What can hang from each mark:
Z_307: Z_3 Z_535 Z_682
Z_714: Z_364
Z_535: Z_254
Z_364: Z_254 Z_714
Z_254: Z_3 Z_364 Z_535 Z_682
Z_682: Z_254
Z_3: Z_307

Known rows, with every way that one mark hangs from another:
[Z_714 [Z_364 [Z_254 [Z_3 Z_307] Z_682]]]: [-2.69  0.00 -0.30  0.29 -1.82 -2.02 -0.71 -1.96  1.72 -1.23  1.39 -3.33
  1.75  0.86  1.40 -3.34 -0.78 -0.49 -1.70 -1.13  0.49]
[Z_254 Z_3 [Z_364 Z_714] Z_535]: [-2.12 -3.38  0.74 -3.53 -1.22  0.83 -0.69 -3.92  3.09  1.16  2.09 -1.06
 -2.67  0.58 -1.89  1.33 -0.90 -2.57 -1.97 -0.13 -4.27]
[Z_714 Z_364]: [-0.13  0.12 -0.36 -2.36 -1.02 -3.10 -1.06 -2.41  2.07 -0.30  0.24 -1.31
  1.67  0.74 -0.75 -1.07 -1.43 -0.88  0.15 -0.05  0.40]
[Z_3 Z_307]: [-2.64 -0.85  0.52 -0.57  0.80 -1.53 -0.51  0.07 -0.43  0.20  2.14 -1.89
 -0.42  1.13  0.49 -1.02 -1.15 -0.26 -0.34  0.39  0.56]
[Z_682 [Z_254 [Z_3 Z_307] [Z_364 Z_714]]]: [-5.69 -4.84 -0.61 -0.36 -1.56  2.46 -1.11 -0.57 -0.73 -0.82  2.26 -2.34
 -1.99 -0.75  0.93 -1.48  0.40  0.54 -0.84 -0.05 -2.39]
[Z_682 [Z_254 Z_3 [Z_364 Z_714] Z_535]]: [-3.00 -5.65 -1.08 -2.49 -1.52  2.48 -0.87 -3.37  2.75  0.62  1.75 -0.97
 -3.33 -0.91 -0.21 -0.01  0.49 -0.10 -1.80 -0.07 -4.54]
[Z_364 [Z_254 Z_3 Z_535 Z_682] Z_714]: [-1.06 -3.05  1.68 -0.75 -1.69  1.03 -1.13 -5.80  3.01  1.01  2.26 -1.88
 -0.32  1.97  0.32 -1.22 -0.54 -1.02 -2.02 -2.22 -2.85]
[Z_307 Z_3 [Z_682 Z_254]]: [-0.98 -2.88  0.18  1.33  0.91  0.40 -1.23 -0.25  2.19 -1.78 -0.02 -1.70
  0.75 -5.35  1.01 -1.69  1.86  1.52 -2.14 -0.17 -2.04]
[Z_307 Z_535 [Z_682 Z_254]]: [ 0.45 -2.70 -1.29  0.61 -1.48  0.00 -0.80 -0.02  1.87  3.98  0.11 -1.56
  0.45 -4.72  1.64 -1.24  1.95  1.61 -0.06  1.16 -1.22]
[Z_535 Z_254]: [ 1.02 -1.51  0.16 -1.46 -0.46 -1.84 -0.42 -1.47  1.85 -0.73  1.78 -0.83
 -1.02  3.47 -0.22 -3.92 -1.04  0.98 -0.74  0.45 -0.38]
[Z_714 [Z_364 [Z_254 Z_3]]]: [-1.51 -0.24 -0.24 -0.87 -2.10 -1.90 -1.04 -2.95  2.85 -3.17  0.16 -1.42
 -0.80  2.37 -0.25 -4.04 -1.33 -0.36 -0.94 -1.94  0.07]
[Z_535 [Z_254 Z_3 [Z_364 Z_714] Z_682]]: [-0.03 -3.34  0.10 -1.68 -2.57  0.58 -0.54 -2.90  2.80  0.84  2.09 -2.96
  1.78  1.19 -1.60 -2.25 -0.44 -1.01 -2.31 -0.59 -3.24]
[Z_364 [Z_254 Z_682]]: [ 1.47 -1.73 -0.29  0.36 -0.38 -1.10 -0.77 -0.56  1.37  0.36  1.71 -2.82
  3.53  1.49  1.05 -2.58 -0.69  0.40 -1.43 -1.81  0.54]
[Z_714 [Z_364 [Z_254 Z_3 Z_682]]]: [-0.63 -0.13 -0.67  0.02 -2.08 -1.49 -1.23 -3.39  3.61 -1.65  0.09 -2.82
  3.05  0.63  0.07 -2.93 -0.96 -0.83 -1.47 -2.20  0.03]
[Z_364 [Z_254 Z_535] Z_714]: [-0.27 -3.53  2.28 -2.70 -2.02 -1.31 -0.99 -4.11  0.40  1.38  2.80 -0.10
 -3.09  3.27  0.33 -1.92 -0.66  0.45 -0.51 -1.04 -1.44]
[Z_682 [Z_254 Z_364]]: [-0.61 -4.01 -3.23 -1.30 -0.59  0.24 -0.60  1.55  1.08 -0.12  1.26 -1.77
  0.64 -1.06  0.46 -1.52  0.29  1.16 -0.92  0.49 -1.18]
[Z_254 Z_3 Z_364 Z_535]: [-1.27 -2.31 -1.25 -2.97  0.36 -0.03  0.07 -1.62  4.62  0.27  1.95 -1.26
 -1.92  0.77 -1.50  0.70 -0.84 -2.24 -3.01  0.80 -3.47]
[Z_307 Z_3 [Z_535 [Z_254 Z_364]] Z_682]: [ 2.58 -2.71 -0.17 -2.14 -1.06 -3.31  0.40  2.03  3.04  2.59  1.02 -1.34
 -0.38 -2.68 -1.35 -3.53  1.49 -0.05 -4.79  3.19 -3.61]
[Z_535 [Z_254 Z_3 Z_682]]: [ 0.25 -1.29 -0.39  0.48  0.08  0.31 -0.37 -3.04  4.81 -0.75  1.00 -2.99
  1.97  2.16 -0.64 -2.86 -0.53 -0.33 -2.04 -0.90 -1.54]
[Z_364 [Z_254 [Z_3 Z_307] Z_535] Z_714]: [-4.42 -2.98  2.93 -1.41 -1.44 -0.24 -0.70 -4.20  0.00 -0.28  3.51 -0.90
 -5.08  3.29  1.10 -2.41 -0.79  0.08 -1.43 -0.84 -2.12]
[Z_364 [Z_254 Z_535 Z_682]]: [ 1.50 -2.27 -0.53 -1.40 -0.09 -1.90 -0.44 -2.17  2.54  2.31  2.37 -1.91
  1.42  1.74  1.12 -1.39 -0.84 -0.20 -2.19 -0.73 -0.94]
[Z_254 [Z_364 Z_714] Z_535 Z_682]: [ 0.84 -3.87 -0.14 -3.82 -1.30 -0.61 -0.58 -2.73  1.92  5.02  2.92 -2.38
  2.12 -0.85 -0.94  2.09 -0.41 -2.32 -1.92  0.70 -3.14]
[Z_682 [Z_254 Z_3 Z_364 Z_535]]: [-2.34 -4.48 -2.86 -1.95  0.05  1.83 -0.26 -1.41  4.31 -0.14  1.59 -1.15
 -2.68 -0.68  0.02 -0.48  0.46 -0.05 -2.58  0.52 -3.99]

Rows:
[-1.31 -3.50 -2.45 -0.71 -2.20 -0.73 -0.01  3.68 -0.57  5.45  1.66 -2.41
 -0.15 -5.60  2.43 -1.43  2.23  1.34 -1.31  3.00 -1.60]  [Z_3 [Z_307 Z_535 [Z_682 [Z_254 Z_364]]]]
[ 1.47 -1.16 -1.00 -2.97 -1.97 -3.99 -0.70 -3.42  2.94  2.28  1.37 -1.74
  2.04  1.16  0.65 -2.06 -0.77 -0.60 -1.67 -0.11 -0.72]  [Z_714 [Z_364 [Z_254 Z_535 Z_682]]]
[-2.24 -1.64  0.25 -2.15 -0.45 -0.70  0.14 -0.04  2.77  2.68  3.27 -2.09
 -2.37 -3.82 -0.01  0.17  0.14 -2.26 -2.26  2.07 -3.57]  [Z_254 [Z_3 [Z_307 Z_682]] Z_364 Z_535]
[ 1.59 -2.05 -0.74 -1.30 -2.77 -1.25  0.53  0.38  4.42  3.41  0.93 -1.64
 -1.08 -2.09 -1.18 -3.37  0.86 -0.45 -2.90  2.15 -3.06]  [Z_307 [Z_535 [Z_254 Z_3 Z_364]] Z_682]
[-1.00 -3.62 -1.98 -1.40 -1.15  1.56 -0.64 -0.91  4.79  1.68  1.40 -1.39
 -2.16 -4.95  0.54 -0.43  1.90 -0.28 -2.15  0.97 -4.31]  [Z_307 [Z_682 [Z_254 Z_3 Z_364 Z_535]]]
[-1.05 -3.42  0.16 -2.75 -1.11  1.23 -0.61 -4.10  3.75  2.81  2.09 -2.67
  1.12 -0.67 -1.49  1.99 -0.60 -2.73 -2.59 -0.13 -4.31]  [Z_254 Z_3 [Z_364 Z_714] Z_535 Z_682]
[ 2.83 -1.66 -0.99 -0.69 -0.86 -2.03  0.16 -1.27  3.02  4.37  0.89 -2.54
  2.65  1.93  0.11 -2.70 -0.28  0.53 -2.23  1.18 -1.20]  [Z_307 [Z_535 [Z_254 Z_682]]]
[-3.68 -2.06 -0.98 -2.59  0.52 -0.58  0.50 -0.39  2.64  0.78  3.11 -1.72
 -3.16  0.87 -0.53  0.12 -0.85 -1.84 -3.00  1.86 -2.95]  [Z_254 [Z_3 Z_307] Z_364 Z_535]
[-3.30  0.41  1.78  1.15 -0.63  0.05 -0.69 -0.78  1.99 -0.18  1.82 -2.66
 -0.80 -3.27  0.36 -0.54  0.01 -1.10 -0.57 -0.29 -0.90]  [Z_254 [Z_3 [Z_307 Z_682]]]
[-3.28 -1.65 -1.25 -1.08 -0.42 -0.57  0.49  1.64  1.53  2.25  1.56 -2.52
 -1.23  0.41 -0.44 -0.59 -0.20 -1.41 -2.98  1.84 -2.10]  [Z_254 [Z_3 [Z_307 Z_535]] Z_364]
[-1.15 -1.94  0.59 -1.00 -0.12 -0.15 -0.43 -3.34  3.85 -1.55  2.03 -0.39
 -3.58  3.11  0.14 -2.37 -0.67 -0.13 -2.15 -1.04 -2.06]  [Z_364 [Z_254 Z_3 Z_535]]
[ 1.70 -2.95 -2.16 -3.25  0.36 -1.37 -0.06 -0.75  3.55  4.22  2.61 -2.52
  2.75 -0.81 -0.69  1.46 -0.54 -2.22 -2.80  1.50 -2.86]  [Z_254 Z_364 Z_535 Z_682]
[-2.04 -1.05  0.05  0.92  0.25 -0.07 -0.13 -1.72  2.70 -0.60  2.23 -3.39
  0.70  2.14  0.50 -3.38 -0.67 -0.02 -2.26  0.13 -0.97]  [Z_535 [Z_254 [Z_3 Z_307] Z_682]]
[-0.37 -1.43 -0.05  1.54 -0.41  0.66 -0.82 -1.86  3.46 -1.54  1.16 -3.15
  2.36  1.60  0.27 -2.24 -0.81 -0.20 -2.28 -2.95 -0.48]  [Z_364 [Z_254 Z_3 Z_682]]
[-3.71 -0.87  0.35 -2.10 -1.81 -3.17 -0.46 -3.28  1.98 -0.94  2.28 -1.12
 -3.88  2.94  0.99 -3.72 -1.17 -0.31 -1.67  0.07 -0.94]  [Z_714 [Z_364 [Z_254 [Z_3 Z_307] Z_535]]]
[ 0.82 -2.80  1.45 -0.17 -2.29 -0.34 -1.30 -2.78 -0.28  0.90  1.96 -2.60
  2.70  1.39  0.91 -1.93 -0.75  0.17 -0.46 -2.48 -0.13]  [Z_364 [Z_254 Z_682] Z_714]
[-0.88 -3.52  0.84 -2.56 -2.42  0.29 -0.41 -2.31  2.10 -0.79  2.20 -1.20
 -1.98  2.73 -2.01 -3.30 -0.70 -0.66 -1.70 -0.19 -2.91]  [Z_535 [Z_254 Z_3 [Z_364 Z_714]]]
[-4.74 -3.98 -2.53 -1.58  0.28  1.27 -0.20 -0.19  2.03  0.52  2.67 -1.56
 -3.77 -0.58  1.07 -0.92  0.43  0.30 -2.59  1.68 -3.22]  [Z_682 [Z_254 [Z_3 Z_307] Z_364 Z_535]]
[-1.41 -1.57  0.17 -1.23 -2.10 -1.17  0.37  1.21  1.82  0.54  3.09 -2.27
 -2.01 -1.54 -0.33 -4.00  0.47 -0.37 -2.12  1.79 -1.90]  [Z_535 [Z_254 [Z_3 [Z_307 Z_682]] Z_364]]
[-0.91 -4.03  0.40 -3.45 -3.07 -2.52  0.50  0.43 -1.98  4.62  3.10 -1.24
 -2.13  2.53 -0.10 -3.56  0.03  0.56 -1.63  3.05 -2.10]  [Z_3 [Z_307 [Z_535 [Z_254 [Z_364 Z_714]]]]]
[-3.07 -3.28 -1.44 -0.42  0.75  2.04 -0.86 -3.86  4.36 -1.05  0.93 -0.94
 -3.12  0.39  0.69 -0.59  0.29  0.55 -1.24 -0.53 -3.19]  [Z_682 [Z_254 Z_3 Z_535]]
[-3.58 -2.55  0.41 -0.97 -1.18  0.98 -0.80 -1.14  0.52  1.63  2.69 -4.07
  2.32 -0.81 -0.40  0.67 -0.62 -2.10 -1.87 -0.33 -2.10]  [Z_254 [Z_3 Z_307] [Z_364 Z_714] Z_682]
[-1.28 -6.18 -1.42 -3.65 -1.80  0.68 -0.97 -2.19  0.65  2.56  2.47 -0.53
 -2.36 -1.05  0.33 -0.08  0.50  0.23 -0.92  0.83 -3.82]  [Z_682 [Z_254 [Z_364 Z_714] Z_535]]
[ 1.18 -3.18 -1.02 -2.50  0.18 -2.92  0.48  1.56  2.63  0.79  0.93 -1.01
 -0.68  1.77 -1.58 -3.76  0.70  0.25 -5.36  3.01 -3.19]  [Z_307 Z_3 [Z_535 [Z_254 Z_364]]]
[-2.11 -1.12 -0.26 -0.58 -1.58 -0.87  0.46  1.99  1.93  3.92  1.68 -2.86
 -0.31 -4.14  0.00 -0.23  0.94 -1.55 -2.37  2.30 -2.22]  [Z_254 [Z_3 [Z_307 Z_535 Z_682]] Z_364]
[ 0.54 -0.75  1.50  0.23  0.77 -1.69 -0.52 -0.23  2.96  1.96 -0.16 -1.65
  0.82 -4.03 -0.62 -0.28  1.20 -1.00 -3.36  1.15 -2.59]  [Z_307 Z_3 Z_535 Z_682]
[-3.21 -1.12  0.23 -0.17  1.53  0.32 -0.22 -3.24  3.57  1.73  2.43 -3.21
  0.28  0.45  0.47  0.92 -0.70 -1.73 -2.43  0.56 -2.27]  [Z_254 [Z_3 Z_307] Z_535 Z_682]
[-0.99 -0.92 -0.01 -2.51 -1.81 -2.26 -0.74 -4.52  4.05 -1.43  0.96 -0.44
 -2.80  2.38 -0.05 -3.22 -1.20 -0.71 -1.73 -0.84 -1.37]  [Z_714 [Z_364 [Z_254 Z_3 Z_535]]]
